Each row comes from the steps of one walk. Every step used is in the known rows, and no mark comes twice. Write the walk behind each row, first mark first.
In the rows, zero is written as 128.
Known rows
B R M: [147 117 116 156 130 128 142 170 130  72 117 148 150 122  89  89 148 103
 146 130 160  99 136 148]
H S: [109 126 100 150 146 137 175 124 131  73 107 158 148 117  89  91 133  91
 141 125  98  87 114 128]
S B: [122 134 112 163 132 128 167 129 122  68 146 147 132 138 104  88 128 110
 150 125 151  89 124 138]
D M S H R: [ 93 125 125 142 132 112 104  82 180  78 135 138 183 108 117  92 121  57
 158 127 186 100 144 147]
R H D: [103 116 139 177 131 145 133  98 118  85 115 168 140 173 118  81 143  64
 149 127 122 104 138 131]
S B R: [129 140 119 172 125 129 165 145 111  35 148 148 137 152  91  72 121 114
 150 119 182  91 132 149]
R B: [119 123 124 152 161 152 148  96 115  85  97 150 145 145 103 120 152 109
 148 129 141  89 125 133]
B R H: [133 128 126 176 121 138 140 121 112  60 110 159 150 148 106  60 136  67
 160 120 170  99 149 139]
S M R B: [115 107 124 153 153 157 146  53 101  81  79 136 127 135 108 121 118 110
 161 135 128  94 148 134]
S M R H: [120 106 117 171 119 140 135  69 110  83  87 142 128 124 125  82 107  63
 174 133 123 103 163 128]
B R M S H: [143 120 126 144 105 121  90 159 148  48 139 145 172 121 108  91 128  98
 152 140 203 101 159 154]
H S B R M: [139 126 103 157 113 116 189 176 115  37 145 159 136 143  76  87 133 116
 141 119 118  86 134 137]
S B R H D M: [ 91 130 150 195 124 123 152  81 115  31 164 166 143 209 112  57 123  77
 144 113 164 103 145 147]
D M S: [ 97 128 129 147 144 122 126  75 182  70 140 139 157 106 124  88 125  83
 143 137 185  93 121 137]
D M S B R H: [110 135 142 174 105 112 134  75 152  21 171 152 147 153 127  56 114  74
 152 124 215  93 149 132]
D M: [ 97 129 116 157 160 124 153  86 153  81 125 138 159 121 106  83 133  85
 145 126 151  93 118 144]
H R B: [115 121 126 149 155 149 150 104 122 101  90 150 146 133  88 125 161  94
 151 123 135  89 129 132]
D M R B: [ 98 118 140 141 165 134 156  46 113  89 123 136 158 131 121 110 117  91
 154 129 132  94 141 145]
R M: [140 112 110 146 135 127 146 157 142  99 118 147 146 113 102 105 156  99
 149 137 128  94 125 137]
S M R: [116 111 111 161 137 142 147  82 118  82  93 131 128 107 110  92 103  93
 162 136 131 101 145 138]

Write each row's walk
[122 121 117 161 104 118 194 100  90  62 145 162 135 141 119  75  97  66
 163 122  76  88 155 121]
M R H S B
[105 109 110 148 151 156 174  56  97  70  69 150 129 131  96 124 113 109
 152 128  81  88 142 125]
H S M R B
[ 78 116 150 158 154 125 149  66 125  86 144 146 155 147 117  85 107  74
 146 128 116 104 138 154]
H D M R
[ 82 122 157 175 117 119 130  55 155  47 173 166 137 183 140  75 118  68
 140 130 168  99 142 130]
R H D M S B
[101 102 139 180 124 146 130  57 104  81  95 155 125 167 122  82 111  62
 162 133 110 112 162 129]
S M R H D
[117 119  99 183 117 150 160  95 115  35  71 161 133 147  87  67 125  74
 152 119 124  97 147 123]
B R H S M
[ 93 118 122 154 129 117 178  59 121  79 125 152 163 123 125  71 103  40
 158 121  79  96 149 129]
D M R H S
[139 112 123 139 104 107 140 156 163  85 154 149 130 107 105 109 145  94
 149 139 164  90 134 125]
H R M S B
[110 124 146 188 127 147 128 116 107  56 120 171 146 189 104  63 138  68
 148 119 151 107 149 144]
B R H D
[127 138 132 163 110 125 135 133 140  25 163 150 134 137 101  71 116 112
 146 132 217  90 135 141]
M S B R
[136 111 121 137 120 124 122 144 170  88 130 146 144  96 117 106 149  96
 146 149 165  92 130 129]
R M S
[104 118  86 160 144 146 170  96 137  63  72 147 128 122  81  96 126 101
 144 127  99  91 120 124]
H S M
[ 76 122 138 167 166 132 140  78 144  79 132 153 153 162 106  88 136  85
 135 122 134 102 117 149]
H D M
[ 99 123 127 149 151 120 157  74 131  91 138 130 160 107 120  84 104  73
 156 129 133  98 138 149]
D M R
[128 116 131 160 117 129 144  95 104  96 123 149 148 123 132  74 114  51
 170 131 121 100 159 134]
M R H
[ 81 117 145 178 144 132 134  62 140  81 126 162 153 178 125  79 137  54
 145 123 127 106 135 137]
R H D M
[132 133 134 175  92 124 131 113 131  25 157 156 136 152 123  59 118  82
 156 128 211  94 152 128]
M S B R H
[ 92 123 139 138 148 129 104  53 161  74 119 142 180 132 116 121 134  75
 155 126 185  92 150 144]
D M S H R B
[ 76 113 160 153 162 136 123  36  98  76 136 147 178 188 124 120 105  87
 155 124 120 106 161 163]
S H D M R B
[120 117 137 143 151 146 152  82  94  93 110 143 144 130 115 116 124 100
 158 131 128  91 144 140]
M R B
[116 124 122 148 150 145 127 100 112  93  92 148 170 144  95 126 145  86
 161 117 144  92 147 144]
S H R B
[150 124 116 162 116 118 162 178 115  52 154 149 136 141  89  86 139 120
 148 125 166  93 138 146]
S B R M
